What can hang from each mark:
U: R V
G: R V
X: R V
F: R Z
R: G U X
J: T V
M: V Z
T: J
V: F G J U X
Z: F

Each row was made from one small tree. The marks that hang from a mark follow it in brackets, in alphabetical order. Every link used is in the known rows. Write each row's tree.
(in the rows, 128 means zero)
Known rows:
J{V{F}}: [125 132  93 164 142  67  92 184 123 129  96 113 119 122 145 101  82 148
 127 126  98  99 119 161 147  99 112 157 129]
J{T V}: [124 119 100 172 122  60 100 199 134 132  99  99 120 114 145  68  95 156
 104 111  79  91 102 152 179  86 114 173 117]
T{J}: [129 131  91 110 114  68  90 177 121 126  93  83 113 125 120  95  97 153
 115 113 104 115 121 150 124 104 111 143 102]
U{R{G{V{F J{T} X}}}}: [146 123 122 110 134  76  88 173 122 137  99  85 127 125 116 138  57 162
  96 147  86  94 116 142 129 120 118 152 142]
U{V{F}}: [131 140 103 117 158  74  96 171 117 111 106 107 114 142 150 133  78 158
 109 147  98  87 132 165 131  99 102 169 122]
G{R{X{V{J{T} U}}}}: [157 134 137 117 109  84  98 175 128 152 100 109 112 130 121 123  78 158
  99 164  96 126 115 160 170 140 106 144 130]
V{F G X}: [165 133 115 113 134  54  83 183 104 148  69 115 128 109 130 101  46 163
 121 158 127 119 121 162 118 150 114 135 147]
G{R V{F X}}: [159 146 151  99 125  82 103 165  85 138 107 123 117 122 138 143  90 146
 104 198 121 147 129 165 118 156 102 147 155]
X{R{G U} V{F J{T}}}: [167 120 136 170 152  71  95 199 149 141  97  94 138 145 114 117  45 164
 145 155  64 143 122 129 155 121 110 131 136]
G{R{U X{V{F J}}}}: [164 145 126 122 106  86 102 176 128 151 102 106 121 135 122 149  63 153
 113 170  94 143 132 164 173 149 111 152 145]
Z{F{R}}: [142 123 109 124 147  83 104 143 137 126 123 127 108 139 144 133  63 173
 112 102 117  90 130 149 128 117  98 185 131]
Z{F}: [141 129 113 123 133  85 106 147 123 132 118 124 113 128 138 122  75 175
 112 115 127  96 136 148 142 114  95 182 118]
T{J{V{G}}}: [131 138  94 126 113  64  84 181 132 124  83  90 110 115 123  76  92 157
 121 129  96 104 119 153 141  96 126 142 103]
X{R{G{V{J U}}}}: [147 132 142 116 130  93 106 162 132 122 101  96 125 132 114 127  63 169
 120 154  90 112 119 139 137 116 106 132 126]
J{T V{U}}: [137 118 109 166 125  66 100 204 133 142  95 100 123 116 146  56  82 156
 103 123  78  98  86 156 171  88 112 149 115]
V{F J X{R}}: [174 131 124 119 153  52  60 185 118 143  75 114 119 138 116 105  59 146
 145 144 103 125 118 146  99 155 105 103 143]
M{Z{F{R{G{V}}}}}: [154 134 125  94 127  92  91 137 119 122 130  92 128 136 120 139  73 170
 106 136 107  84 130 146 117 113 100 197 137]
J{V}: [120 131  96 150 126  74  97 172 129 122 104 110 117 121 143  96  88 159
 115 118  98  92 118 155 165  93 113 160 125]
T{J{V{U}}}: [133 135  93 124 118  70  85 185 128 130  89  89 112 123 128  73  92 151
 119 123  91 109 109 153 133  93 117 125 102]
V{F G J{T} X{R{U}}}: [200 133 139 131 137  41  65 208 132 156  54 105 130 121 111  79  33 155
 142 174  94 135 107 151 123 160 124 114 142]
V{F J U X{R}}: [193 130 137 110 157  61  60 191 117 158  69 116 124 139 118  89  40 146
 144 162 102 135  95 152  87 157 102  69 140]
M{V{G}}: [149 130 127 126 137  80 103 152 137 102 107 106 127 109 145 132  80 184
 113 165 126  90 128 162 159 100 105 158 121]
X{R V{F}}: [137 107 131 154 167  77 104 180 128 122 116 106 116 153 137 117  64 166
 132 153  89 137 130 143 140 119  96 131 119]
U{V{J}}: [141 146 112 103 146  75  84 158 135 109 102 110 111 143 134 126  82 164
 112 140  99  82 125 155 135 100 105 160 119]
F{R{G{V{J}} U X} Z}: [154 142  93 110 128  89 136 145 144 138 119 103 144 140 124 181  24 162
 112 116  85 111 130 159 133 131 109 181 162]
V{F{R} G J}: [172 135 118 141 161  51  69 176 150 137  63 123 120 127 118 117  41 150
 147 145 117 114 104 162  91 139 123 144 143]
F{Z}: [123 121  94 123 141  75 126 154 108 131 127 117 135 134 137 116  71 159
 106 122 118 106 119 164 140 109  98 168 122]
T{J{V{F G{R}}}}: [137 141 101 134 121  61  78 190 125 130  80  97 109 117 124  80  93 147
 124 150  94 113 118 160 134 105 129 138 109]

Write each row's tree:
[154 139  88 103 143  79 125 149 149 127 119 108 128 154 138 161  21 163
 108 126  83  99 128 173 139 127 112 178 146] | F{R{U{V{G J}} X} Z}
[144 132 106 126 124  74  88 178 119 139  95 113 122 120 144  78  69 163
 111 132  98 100 104 155 153 112 110 120 136] | J{V{U X}}
[155 144 121  71 138  81  77 154 151 116  90  87  98 144 118 151  41 175
  90 173  79  63 132 163 150 117 127 157 117] | U{R{X} V{G J}}
[151 135 126 134 147  65 105 174 106 145  96 130 129 120 130 113  56 150
 116 193 125 122 116 181 133 136 120 160 135] | V{F{Z} G{R}}
[144 131 122 166 108  62  99 203 138 138  90 103 121 108 138  65  80 160
 101 157  80 103 101 162 198 101 132 173 126] | J{T V{G{R{U}}}}
[151 132  85 112 144  75 126 158 148 129 123 103 129 156 141 155  30 157
 104 114  73  99 123 170 143 122 107 182 144] | F{R{U{V{J{T}}} X} Z}
[174 143 139 107 138  75  95 168 110 133  92 109 124 130 126 140  64 150
 136 168 111 150 130 150  98 151  99 130 145] | G{V{F J X{R{U}}}}
[154 141 120 121 110  89 117 172 118 151 116 108 125 137 129 150  60 154
 104 172  95 141 134 170 178 145 108 160 144] | G{R{U X{V{F{Z}}}}}
[169 128 132 110 146  87  84 155 147 118 104  98 122 127 133 143  66 172
 116 163 106  91 113 160 140 109 101 119 120] | M{V{J U{R{X}}}}
[164 130 129  86 127  81  76 147 110 104 129  79 138 123 134 131  94 176
 105 166 111  80 131 153 140 110  93 156 137] | M{V{X} Z}
[150 130 126 123 132  81 104 180 140 113 110  87 118 151 132 114  59 163
 116 152  71 113 123 151 164 110 110 148 118] | X{R{U{V{J{T}}}}}
[160 157 120  94  94 100 113 153 134 152  78  91 134 107 101 169  52 171
 112 134 100 106 132 145 140 132 102 152 139] | R{G{V{J U}} X}
[145 139  96 156 134  68  95 182 144 132  83 110 119 120 141 115  48 156
 128 138  90 101 121 168 152 114 126 163 141] | J{V{F{R{U X}} G}}
[146 133 104 117 131  89 107 141 144 135 112 117 113 131 130 154  51 179
 109  96 106  79 140 144 140 122 101 190 138] | Z{F{R{G X}}}
[148 135 132 109 108  92 106 165 121 146 108 110 111 132 127 134  76 162
  95 165 102 125 123 163 171 139 104 145 132] | G{R{X{V{U}}}}
[190 131 112 113 172  55  71 178 120 166  80 130 143 139 120 109  22 145
 138 136 103 118  88 156  71 152 105  93 167] | V{F{R{G} Z} J U X}
[160 126 121 118 158  78  78 154 124  98 129  83 136 134 141 149  85 160
 119 164 103  82 125 164 116 100  97 171 137] | M{V{F{R}} Z}
[152 148 119 107  87  92 111 170 122 145 106  98 119 128 125 147  67 155
  96 161  96 127 130 169 184 143 112 163 142] | G{R{U X}}
[178 140 144 100 132  78  66 144 138 103 109  85 137 118 115 127  85 176
 123 188 118  81 121 157 135 105 108 160 124] | M{V{G J} Z}
[140 134  96 107 115  69  75 186 124 136  86  83 116 121 120  77  79 157
 110 129  80  99 110 145 134 102 124 114 116] | T{J{V{U{R{G}} X}}}
[191 133 131 132 166  60  68 182 149 152  57 124 125 128 119 102  22 150
 146 163 117 124  81 169  79 140 120 109 140] | V{F{R} G J U}
[153 143 112 141 132  62  92 184 111 144  94 127 128 117 140  91  57 154
 119 176 101 113 119 171 160 130 127 144 151] | J{V{F{Z} G{R{U}} X}}
[173 133 140 114 142  81  99 177 122 148  87  98 120 126 125 137  58 146
 118 168 102 137 106 161  96 135 101 136 125] | G{V{F J{T} U{R{X}}}}
[148 127 116 113 172  64  69 183 135 117 101  91 106 154 134 128  63 152
  99 162  69  74 115 160 125 101 119 156 119] | U{R V{F J{T}}}
[204 132 127 107 171  49  70 177 126 165  66 138 136 131 122  92   7 152
 139 168 119 126  84 169  71 163 116  91 158] | V{F{R Z} G J U X}
[167 125 135 117 154  84  82 157 144 113 109 102 124 128 136 132  71 171
 117 166 109  92 106 158 135 103 102 118 121] | M{V{J U{R}}}
[124 119  87 128 154  75 123 149 133 126 127 116 140 141 134 139  47 163
 105 100  96  85 113 155 126 106 108 176 153] | F{R{G} Z}
